Every row comes from one small tree of marks. The marks that hang from a mark follow it in brackets, in alphabetical order. Every link used is in the known rows. Which tree was each row made from?
Known rows:
Z(L(E F K M S T)): [-10  -3 -26   8 -13 -19 -22   2  -9   4  19   5   3   1   6   2  12  12
 -20  -3  15]
M(L): [ 11  10  22   7   7  15   4   7   4   1  -4 -11  20  -1   1   0  -5   9
  15   8  -1]
L(F K S T): [-28  -6 -13  -1   5  -4 -32   5  -8 -19  -2   5 -25  -8  18   4   6  13
 -11  -3  20]
U(J(P Z(L(S)))): [  4   2 -12  -7  -1   7  15   3  -3  -6 -11  24   2   4  -5   0 -14  -3
  10   5 -16]
Z(L): [  9   7  20  13  -5   2   9  -3   4   7   0 -25  20  -4 -11  -7 -13   0
   1  -7  -6]
F(L(M)): [  5  -3  34  -2  11   8  19   2   5   7   5 -10  13 -11  -9  -5   7 -11
  19  -3  -4]
U(J(P Z(L(M S T)))): [  2   3 -20  -7  -4   6  15   3  -6  -2  -8  26  -1   2  -1   3  -7  -2
  10  10 -12]
P(J(U Z(L))): [ -1   4   7 -12  -6  11  14  -8   5  11  -3  -9 -11  -4 -19  -4  -7  -7
  -2   2 -14]
Z(L(E F K M T)): [ -4   3 -22   8  -9 -16 -10   2  -7  14  11  -3   9   3   7   3   6  11
 -16  -3  15]
U(J): [  7   1   5   0  13   4  19   4 -10  -3 -13  -9 -10  -4 -12   1 -14  -5
  21   5  -2]
J(P U): [  5  10  10 -13  -7  10  12  -3  12  -4 -17  17 -14  13  -5   1  -1  -1
  11  10  -6]
U(J(Z)): [  6   3   0  -4  11   9  19   2  -4  -5 -21   0 -10   0  -9  -1 -13  -7
  18   2  -9]
Z(L(E M S T)): [  7  -2 -16  15 -14 -17 -11  -1  -3   7  19  -8  10   1   2   4  11   3
 -10   2   8]
U(J(P Z(L))): [  7   4 -10  -7   1   9  21   2  -2  -2 -15  19   4   5  -5   0 -16  -4
  12   5 -15]
F(L(E K T)): [  2 -14   1  -2  12 -12 -11   3   6  -1   7 -18   8   3  20   3  -1 -10
   9 -14  11]
P(J(Z(L))): [  1   1  11  -4   3  14  14  -8   5  11  -4 -14  -2  -8 -14  -3 -13  -5
  -3  -2 -14]
M(L(E F S T)): [  1  -1 -16   5   9  -6 -26  14  -5  -8  12  11  12   3  22  12  11  16
  -4  13  15]
Z(L(S T)): [  1   1   2  13  -9  -5 -10   0   0  -3  10 -19  13  -6   2   0  -4   2
  -4  -3   0]
V(S): [  9  -1  25   6  13  10  18  -8  11 -10 -12 -15  -2  -1 -21   0  -5  -4
  23   4 -10]
P(J(U Z(L(F M)))): [ -5   6   4 -14  -6  11  16  -7   1  14  -1   1 -12  -6 -21  -3   1  -3
  -5   6 -12]
T(L(E F K M S)): [  3  -6  15  10   4 -10  -6  -4 -10  -7  17   8  -3  -2   2  -5  17  -5
 -16  -3   8]

Write each row's tree:
[ -2 -13  19  -1  13   0  -7   5   5 -10  11 -12   9 -12  10   2   5 -11
  14  -5   1]
F(L(S T))
[ -2   2  10 -15   2  15  15  -9   6   6 -11  -7 -23  -3 -17  -2  -4  -8
   3   4 -11]
P(J(U Z))
[  2   0 -15  -4   4  -3  10   4  -8  -1 -11   6  -1   5  -6  -2 -13  -2
   5  -3  -6]
U(J(Z(L(E F K))))
[ -2  11  -4 -16 -24  10   6  -8  18  -1 -18  27  -2  19  -2  -8  -5  -1
  -2  -1 -18]
J(P U Z(L(K)))
[  8   3   1  10   1 -12  -2   4  -1   7   6  -8  20   4  -3  -1  -5   5
 -13  -5   3]
Z(L(E F))
[ -4   1   6 -12  -8   9   9  -8   4   6   0  -5 -13  -4 -19  -4  -4  -6
  -4   2 -15]
P(J(U Z(L(S))))
[  4  13   0 -15 -21  11  12  -6  19   0 -17  27   2  18  -4  -5  -3  -3
   0   4 -20]
J(P U Z(L))
[ -5 -18  -4  -1   3 -14 -15   3   0  -2  18  -2   0  -2  12   2  16  -7
   5  -8  12]
F(L(E K M S T))
[  0   7  -9  -4 -12  12   1  -6  16   0 -18  17   9  10  15  -1 -12   2
  -4  -4 -12]
J(P Z(L(K T)))
[ 17  -1  23  14   3  -6   8 -11  -3   4   8 -14   2   3   1  -5   8 -11
  -3  -7   5]
T(L(E K M))
[  1   1  -8 -11  -6   2   6  -8   5  11   0  -9 -12   1  -9   2  -3  -7
  -5   3  -8]
P(J(U Z(L(E T))))
[  7   4  -2  -1   3   5  19   2  -5  -1 -14  -1   2   0 -11  -3 -15  -6
  13   1 -12]
U(J(Z(L)))
[ -1  -9  31  -1   8   5   8   4   2  -3  13  -2   8 -13 -10  -5  13 -10
  15  -3  -4]
F(L(M S))
[  0   8   2   2  -1   8   2  -1   8   1 -14  -2  10  -1   6  -2  -5   1
  -7  -3  -6]
J(Z(L(F T)))
[-10 -12  26  -3   3   3   1   1   2  -3  12  -2   2 -11  -8  -9   9  -7
  12 -11  -1]
F(L(K M S))
[-18 -14 -35   1   6 -23 -44   6  -8 -17   6   9 -25   6  27  10  10  12
 -20  -5  28]
L(E F K S T)
[ -2   2  -3 -14  -3   4   9  -6   3  11   0  -1 -11   0 -15  -1  -3  -4
  -9   3 -10]
P(J(U Z(L(E F))))
[ -8   8  -3   1   8   9 -14  10  -3   0  -3  -1  11  -2  19   6  -1  19
   4   7  13]
M(L(F K T))
[ -1  -1 -20  10  -8 -18 -14   5  -8   6  20   6   9  -2   3   6  15   9
 -18   5  11]
Z(L(E F M S T))
[  1   3  -3   2   8  -1 -14  10  -2   0   1   5  13   9  11   2  -1  17
  -2   2  11]
M(L(E F K))
[ 19  -1  26  11  18  -6   6  -2  -3  -4   6  -8  11   0   7   0   4 -11
  -9  -2   4]
T(L(E F))
[  4  -9 -26  10  -2 -18 -19   1  -5  -3  12   4 -21   3  11  13  25   3
  -4  10  21]
L(E M S T)
[-18   3  -9  -2  11   1 -17   4  -4  -5 -13  -6 -17  -5  19   6  -2  12
  -5  -4  20]
L(F K T)
[ -6  -1  12  12 -13  -3 -10  -4   1  -4   7 -16   9  -3  -9 -11 -10   4
  -6 -14  -4]
Z(L(K S))
[-19 -10 -39   1  -1 -22 -34   5 -14  -6  11  21 -30   3  17  10  26  15
 -19   3  30]
L(E F K M S T)
[  9   3 -26  -7  -2   1  16   3  -4   3 -10  24   1   8   2   6  -8  -3
  10  10  -8]
U(J(P Z(L(E M T))))
[-16   0  -7   7  -8  -7 -21   3  -6  -5  10  -6   7  -7   7  -2  -2  11
 -15  -7   7]
Z(L(F K S T))
[ 10   4  38  12   2   8  16 -11  -2   3   2 -17   3  -7  -5  -9   5 -11
   3  -6  -1]
T(L(K M))
